Every row comes from one small tree of marks. The marks that hang from a mark follow it in brackets, in alphabetical order. Every link used is in the known rows. Which tree was each row made from?
(in the rows, 128 means zero)
Known rows
goze{favilo rozir sikoz}: [136 146  81  48 121 121 133 154 145  92 146 133  95 103 129 153 135 159
 106 150 127 103 140 136  73 151 137 203 167 102 146 127 170 127 127 147
 129 167 104 146 114 135 156 119 122 128  66  81 131 124]
kuvus{sudiroz{kofilif{pofo{fivo lavom{goze}}}}}: [ 77 132 127 239 132 137 119 114 137 134 133 178 109 160 132  99 144  71
 127 176 103 127 164 151 187  72 129  92 122 164 110 125 126 124 132 101
 147  94 134 101 141 145 141 137  84 132 152 176 134 123]
sudiroz{kofilif kuvus livu{pofo{fivo}}}: [ 85  95 153 189 169  54 108  92  99 163 140 137 237 120 127 118  80  48
 119  95  99 156 110 140 168 126 128  57 104 110 149 120 122 124 173  96
 185  85 135 151 163 156 130 126 131 129 129 133 125 102]
pofo{fivo kuvus{sudiroz} lavom}: [112 171 152 162 131 118 135 105 133 174 124 139 124 148 128 146 150 120
 131 142 168 121 127 128 158  62 123 102 118 179 129 140  84 130 147 106
 118  60 150 119 141 111 127 150 135 126 155 174 123 149]
livu{pofo{fivo kofilif kuvus lavom{goze}}}: [ 58 146 172 223 146 186 136  92 112 147 123 143 158 164 130 125 124 103
 140 162 145 136 132 125 191  52 133  86 124 136 136 128 117 121 134 106
 103  89 146 157 110 106 121 179  97 119 165 135 127 106]
sudiroz{kofilif{pofo{lavom}} kuvus livu}: [139  77 129 145 154  77 115 130 113 135 108 145 187 128 129 108  92  89
 125 138 116 151 117 131 171 132 153  68  93 108 119 124 122 114 155  88
 179 145 134 128 144 170 130 105  99 128 154 185 137 148]
lavom{goze{favilo rozir sikoz}}: [114 150  62  99 104 181 132 151 145  75 141 137  86 105 130 138 172 134
 109 168 109  96 157 150  78 140 134 197 177 109 124 114 178 126 113 124
 143 173  86 140 104 123 158 126  94 118  64  63 134 109]
pofo{kuvus}: [159 134 144 120 117 129 142 112 122 134 100  95 157 102 129 141 122 125
 137 116 157 136 100  94 131 138  99 124 111 138 121 137  91 128 129 111
  99 105 126 121 133  93 117 147 163 114 132 108 125 150]
pofo{kofilif}: [161 107 151 122 110 128 139 135 119 116 116 124 171 116 130 128 102 132
 131 138 136 146 109  88 113 147  98 122 122 122 116 155 112 138 117 144
  77 107 143 112 133 119 121 144 170 124 151  98 127 131]
pofo{fivo kofilif kuvus lavom{goze} livu}: [ 35 160 181 202 132 202 149 103 105 146 123 133  62 173 131 141 167 117
 141 164 153 121 131 111 184  50 142  92 126 161  94 120 115 132 114 127
  84  84 145 125 104  77 119 158  99 124 185 143 119 124]
kuvus{sudiroz{kofilif{pofo{fivo lavom}}}}: [101 132 147 191 150  92 119 109 134 158 139 171 135 158 131 108  97  91
 137 156 119 133 147 138 181  79 135 102 111 155 131 140 121 131 147 121
 140  83 148 105 152 160 140 130 118 138 160 195 133 142]
favilo{goze{rozir sikoz}}: [144 155  93  60 101 137 142 140 145  95 124 123 158 104 127 135 137 145
  96 116 134 111 145 158  84 156 132 184 153 104 138 107 163 118 116 153
 134 190 105 158 109 128 139 117 139 134  67  95 123 109]
lavom{goze}: [165 105 117 164  87 192 144 119 120  95 107 109 133  95 130 121 149  98
 132 141 121 137 106 115  98 159  83 128 135 140  95 127 111 130 102 113
 113 127 118 117 128 100 121 144 143 106 125  84 129 124]
sikoz{goze{rozir}}: [157 116 125  80 105 116 118 144 135  98 138 119 131  99 127 134 161 159
 119 112 132 108 121 124  78 196 124 159 132 129 140 134 122 138 104 147
 110 171 114 126 132 136 111 119 139 130  85  92 125 121]
kuvus{sudiroz{livu{pofo{kofilif}}}}: [118 108 137 166 123  88 113 102  88 148 126 140 147 135 127 112 133 138
 115 138 118 154 108 110 138 118 110  80 127 129 141 155 120 137 155 132
 147  74 156 131 133 151 103 129 148 122 170 117 129 103]
favilo{goze{rozir sikoz{repufim}}}: [130 147  73  47 112 111 125 161 171  93 133 116 141 115 126 127 150 181
 120  99 131 110 156 176  68 162 154 198 159  90 139 108 174 120 112 160
 123 215 107 148 108 126 134 117 149 144  45  92 119  96]
kofilif{pofo{fivo kuvus lavom livu}}: [ 85 157 197 133 154 149 142 108 102 162 126 115  69 156 127 152 103  99
 153 135 179 129 111 129 212  77 149  99 112 146 122 111 108 115 129 122
  99 104 135 127 117  86 126 126 108 126 162 188 123 156]
repufim{favilo rozir{goze}}: [198 106 119  75 133 173 120 179 162 113 163  95 172 119 123 140 120 161
 124  58  79 120 139 100  54 207 110 177 125 101 148 130 133 146 100 161
 135 168 106 128 124 137 124 124 128 134 117  97 137 151]
kuvus{sudiroz}: [180 123 125 138  92 113 134 115 134 129 121 125 122 107 130 128 144 125
 124 127 143 137 109 115 116 144  94 123 130 153 119 150 102 138 130 130
 116  92 136 110 144 124 115 134 172 118 148 123 129 137]
kofilif{pofo{fivo kuvus{sudiroz} lavom livu}}: [ 68 175 177 156 144 120 131 100 111 176 132 135  48 168 127 142 135 103
 135 143 176 124 134 138 227  52 153  92 115 163 126 118 104 120 146 127
 111  74 144 119 122 100 121 119 109 133 170 199 124 153]
kuvus{sudiroz{livu}}: [167 116 115 129 100  99 122 113 100 143 115 127 120 113 128 132 156 128
 115 120 125 137  99 121  91 142  92 100 124 162 110 145  98 135 138 113
 161  83 144 105 144 134 112 110 147 120 151 118 125 128]
lavom{goze{rozir sikoz{repufim}}}: [123 130  58 113 104 143 121 161 154  83 132 116  71 108 128 115 175 161
 122 153 113 113 153 168  84 159 143 196 164 102 112 117 171 119 110 132
 121 193  98 127 106 110 142 135 132 132  49  75 123 102]
kofilif{pofo{livu}}: [154 108 162 106 111 145 139 122  94 121 118  97  76 111 128 123 104 105
 139 122 144 144  97 110 166 159 118 119 125 119 115 120 123 125 112 149
 101 133 122 114 122 103 114 108 142 119 144 130 128 143]
favilo{goze{rozir}}: [153 138 115  74  95 140 137 129 145  99 120 117 198  99 127 134 140 135
 109 100 124 116 130 145  79 166 114 167 134 123 125 117 136 125 111 152
 128 170 111 141 116 118 120 125 149 128  99 100 125 112]
livu{pofo{fivo kuvus lavom}}: [117 137 180 163 155 145 138  83 118 172 126 123 180 132 127 136  98 104
 145 126 165 138 104 124 168  86 132 104 119 139 151 125  98 122 148 101
 119  95 146 168 123 111 124 170 135 111 138 159 125 135]
favilo{goze{sikoz}}: [168 142 106  74 102 153 158 135 134 100 110 117 162 103 127 132 118 137
 119 106 147 123 128 139  90 159 110 150 147 112 127 106 144 122 111 141
 118 167 115 153 123 125 137 117 142 130  91 103 125 112]
kuvus{sudiroz{kofilif}}: [156 115 116 182 110  81 121 110 138 135 117 140 130 114 133 113 138 126
 115 147 109 137 134 113 123 136 105 122 115 155 122 161 109 142 145 131
 135  80 135 104 160 153 115 135 162 126 150 125 132 135]
pofo{fivo kuvus livu}: [ 90 165 186 143 136 130 144  98 103 160 127  93  75 128 128 153 128  96
 138 108 164 128  99 112 171  97 116 111 117 156 118 116 101 131 130 137
  91  77 128 119 130  72 118 131 153 126 143 126 115 135]
pofo{fivo kofilif lavom{goze{sikoz}}}: [ 86 147 137 176 126 197 153 131 130 114 128 161 121 157 131 130 120 124
 132 181 138 122 145 138 135  79 132 121 154 130 109 122 147 127 112 122
  92 126 138 136 110 118 158 157  99 127 137 124 122 112]
repufim{rozir}: [205 110 142 137 115 144 136 142 131 120 117  90 140  99 126 134 112 157
 129 114 121 134 110 115  62 169  97 166 117 121 118 139 119 132 111 141
 103 147 121 118 127 117 114 133 162 129 127 105 131 146]
pofo{fivo kofilif kuvus{sudiroz} lavom livu}: [ 50 182 186 183 142 120 135 106 113 177 133 144  64 183 130 148 158 145
 130 155 174 124 137 111 199  32 148  91 121 175 123 145 102 140 143 143
  81  51 166 119 123 101 115 141 126 138 202 186 118 138]
repufim{favilo{goze} rozir}: [176 126 113  57 120 168 138 166 165 101 134 100 187 122 123 141 115 163
 124  55 104 118 144 133  39 168 112 170 125  96 138 122 141 141  98 159
 122 170 114 129 124 142 113 112 134 144 124 103 132 118]
rozir{goze{favilo sikoz{repufim}}}: [147 122  62  41 132 126 106 194 173  97 164 128  99 121 127 136 139 187
 148 110 109 107 155 114  67 191 142 192 168  98 152 116 166 132 107 156
 126 201 106 140 114 135 154 136 120 134  54  80 131 126]

Write each row's tree
[152 129  89  66 126 151 124 169 145 100 154 129 117 106 128 147 126 152
 124 124 115 107 140 108  82 182 118 176 165 111 146 116 151 130 111 139
 132 175 103 153 116 138 154 128 104 116  79  80 135 135] : rozir{goze{favilo sikoz}}
[131 136 176 110 127 160 142 115 100 140 101 106  59 134 128 137 125 131
 144 145 177 134 105 108 200 107 151 112 113 137 113 119 107 115 126 123
  99 135 134 133 109  95 112 127 109 117 161 178 129 164] : kofilif{pofo{kuvus lavom livu}}
[ 93 133 171 172 120 209 143 107 102 122 138 132  56 146 129 126 139  75
 151 154 150 123 118 144 175 103 133  96 137 148  94 100 128 119 104 123
 118 135 127 125 111  94 135 132  86 119 158 159 125 130] : kofilif{pofo{fivo lavom{goze} livu}}
[ 76 141 168 200 146 100 123 102 122 162 143 165  47 165 130 115 120  98
 134 158 131 126 142 146 204  74 152  94 120 165 124 132 128 131 143 142
 129  89 151 109 143 140 132 119 108 139 182 204 126 137] : kuvus{sudiroz{kofilif{pofo{fivo lavom livu}}}}
[171 108  83  76 120 124 116 175 158 111 146 109 121 112 127 118 128 175
 141 105 123 122 136 123  89 200 132 171 151 100 139 120 148 130 109 151
 113 197 117 135 114 121 139 138 143 130  65  87 124 136] : rozir{goze{sikoz{repufim}}}
[ 76 157 191 128 152 121 136 108  95 156 134  94  84 139 126 146  98  71
 147 113 159 134 112 116 220  88 127  99 109 136 125 106 114 118 126 132
  96  92 116 111 129  78 124 115 133 134 137 147 118 142] : kofilif{pofo{fivo kuvus livu}}
[137 124 107  40 115 115 110 159 154  89 149 133 120 106 128 141 169 169
 125 120 118  92 132 119  58 183 137 177 150 121 151 134 141 143  99 146
 126 182 100 136 130 149 126 113 114 130  82  77 131 114] : sikoz{goze{favilo rozir}}
[164 147  89  47 128 173 147 176 169  96 143 104 150 127 122 145 109 178
 117  68 108 114 156 151  43 158 131 190 140  82 149 110 168 134 102 157
 123 189 107 146 116 146 133 102 123 146  91 106 130 113] : repufim{favilo{goze{sikoz}} rozir}
[145 126 172 114 138 145 140 124 123 138 134 138 159 135 128 130  79  85
 151 134 159 137 108 132 157 123 124 110 120 129 124 121 114 120 119 120
 115 128 135 121 131 121 144 136 120 126 133 170 126 150] : kofilif{pofo{fivo lavom}}
[109 111 136 151 165 102 113 116 101 156  92 132 135 142 129 128 113 124
 137 144 119 138 128 109 176 100 149  91  85 141 118 133 106 113 150  82
 166 116 136 114 131 147 120 114  94 122 160 171 137 162] : sudiroz{kofilif{pofo{kuvus lavom}} livu}
[ 73 120 172 203 183  99 112  73  99 186 123 144 163 145 127 128 104 107
 137 123 124 134 113 128 163  71 143  79 100 147 147 130 101 124 171  81
 177  81 154 153 137 143 125 151 109 122 153 162 127 128] : sudiroz{kofilif livu{pofo{fivo kuvus lavom}}}
[159 134  84  78 123 120 129 182 181 106 126  96 120 125 124 123 128 210
 135  89 112 114 159 160  46 160 136 199 143  85 136 107 173 121 104 157
 107 223 112 137 106 124 122 114 150 155  66  98 122 104] : favilo{goze{sikoz{repufim{rozir}}}}
[131 138 121 191 128  92 127 107 151 158  99 147 123 141 132 122 158 150
 124 164 137 126 143 109 157  83 137 108  99 174 123 162  95 133 159 105
 126  73 152 124 145 139 110 149 138 124 169 175 135 154] : pofo{kuvus{sudiroz{kofilif}} lavom}
[182 129  92  76 142 163 123 193 162 108 167  98 137 118 122 144 115 172
 119  77  89 113 151 122  52 191 130 194 143  87 156 118 157 141 106 159
 130 187 100 148 116 144 143 115 111 139  96  95 135 146] : repufim{favilo rozir{goze{sikoz}}}
[136  94 124 202 133  62 103  88  98 156 122 147 138 121 128 104 132 121
 114 132  87 148 117 128 128 130 112  88 117 148 141 151 116 135 169 106
 187  73 146 130 159 171 104 122 142 119 155 127 133 106] : kuvus{sudiroz{kofilif livu{pofo}}}
[116 130 192 127 135 148 142 108 103 147 142 130  75 140 128 134  96  94
 151 132 162 131 101 134 173 114 139 103 130 138 118 113 121 123 116 142
 106 126 140 126 121 105 136 128 113 124 160 180 123 145] : kofilif{pofo{fivo lavom livu}}
[113 138 150 183 130 112 128 100 129 163 108 145 145 158 129 119 142 158
 121 170 158 145 129 106 190  73 140  91 119 138 154 162 104 126 164 123
  99  79 168 153 115 134 100 165 139 121 180 165 135 129] : livu{pofo{kofilif kuvus{sudiroz} lavom}}
[ 87 128 138 182 159  71 104 110 108 169 132 182 121 162 128 115 118  98
 133 149 111 132 135 150 168  79 137  75 105 162 121 137 118 127 153  99
 184  81 151  98 152 170 135 111  96 137 166 192 130 135] : kuvus{sudiroz{kofilif{pofo{fivo lavom}} livu}}
[128  78 127 142 150  54 111 129 107 128 112 129 198 115 129 113  82  69
 119 116  98 158 115 117 176 147 131  69  92 105 120 121 122 115 151  92
 174 126 116 110 157 158 128  91 119 132 136 144 135 134] : sudiroz{kofilif{pofo} kuvus livu}
[132 118 173 166 141 150 136 102 117 154 107 124 172 140 129 124 108 156
 137 149 163 148 111  98 174  95 137 103 115 117 151 153 106 122 147 121
  90 109 160 166 105 122 108 178 138 113 167 150 134 132] : livu{pofo{kofilif kuvus lavom}}
[151 132  78  54 112 124 136 160 161 104 121 112 135 118 127 122 133 179
 141  96 143 123 138 155  79 166 133 167 149  98 132 111 155 121 108 151
 103 198 118 144 116 124 136 124 151 140  66  99 121 102] : favilo{goze{sikoz{repufim}}}
[140 131  62   4 132 111 116 185 171  99 157 109 105 120 127 132 143 177
 129  95 122 118 148 158  69 175 161 208 159  73 151 132 173 138 120 162
 115 184 109 127 118 133 149 120 153 145  57  91 123 115] : goze{rozir sikoz{repufim{favilo}}}
[140  85 119 149 136  62 115 118 114 132 110 130 207 102 130 123 106  87
 113 114 102 148 106 113 126 152 121  84  95 127 116 133 114 127 153  98
 171 110 127 116 159 147 124 112 138 125 138 126 130 133] : sudiroz{kofilif kuvus livu}
[125 127  81 107  97 177 126 138 143  77 135 131 109 104 131 134 178 120
 116 158 101 105 136 130  70 149 114 178 160 125 113 125 152 134 105 127
 141 156  96 123 111 117 140 133 109 115  96  68 135 114] : lavom{goze{favilo rozir}}
[ 93 108 155 159 169  77 106 115  92 152 133 141 165 134 127 123  72  69
 140 115  92 141 117 132 157 120 116  90  99 129 119 123 124 127 137 100
 173  94 123  95 158 149 143 106 122 137 139 135 126 130] : sudiroz{kofilif{pofo{fivo}} livu}
[108 103 117 214 107 157 120  94  93 139 117 161 109 156 129 102 184 144
 121 181 114 141 125 129 134  93 125  74 139 149 116 145 124 128 140  98
 161  97 166 145 116 153 106 147  94 111 186 139 133 101] : kuvus{sudiroz{livu{pofo{kofilif lavom{goze}}}}}
[136 160  75  12 113 158 142 162 163  87 145 122 174 117 126 145 128 145
  98  79 121 108 158 161  79 163 146 191 156  82 152 107 173 133 112 162
 137 183 100 155 116 142 148 107 125 145  67  97 127 103] : repufim{favilo{goze{rozir sikoz}}}
[121 105 114 163 133  60 103 120 103 140 118 147 117 130 128 105 117 109
 116 138  84 144 131 126 158 126 117  89 102 146 119 145 120 126 150 107
 178  89 131  86 160 165 120  93 127 133 151 142 134 137] : kuvus{sudiroz{kofilif{pofo} livu}}
[135 116  54  54 115 171 132 174 173  80 139 111  85 126 128 117 154 151
 149 105 114 127 146 147  78 167 139 165 162  90 124 115 161 138 101 131
 112 172 106 117 125 127 147 127 128 135  73  77 124 101] : lavom{goze{sikoz{repufim{favilo}}}}
[137 103 111 175 118  72 112 111 110 145 111 145 113 121 130 114 149 135
 117 134  98 137 121 121 101 133 106 100 109 163 111 154 108 141 149 113
 178  73 141  95 165 159 116 115 145 127 163 124 129 126] : kuvus{sudiroz{kofilif livu}}
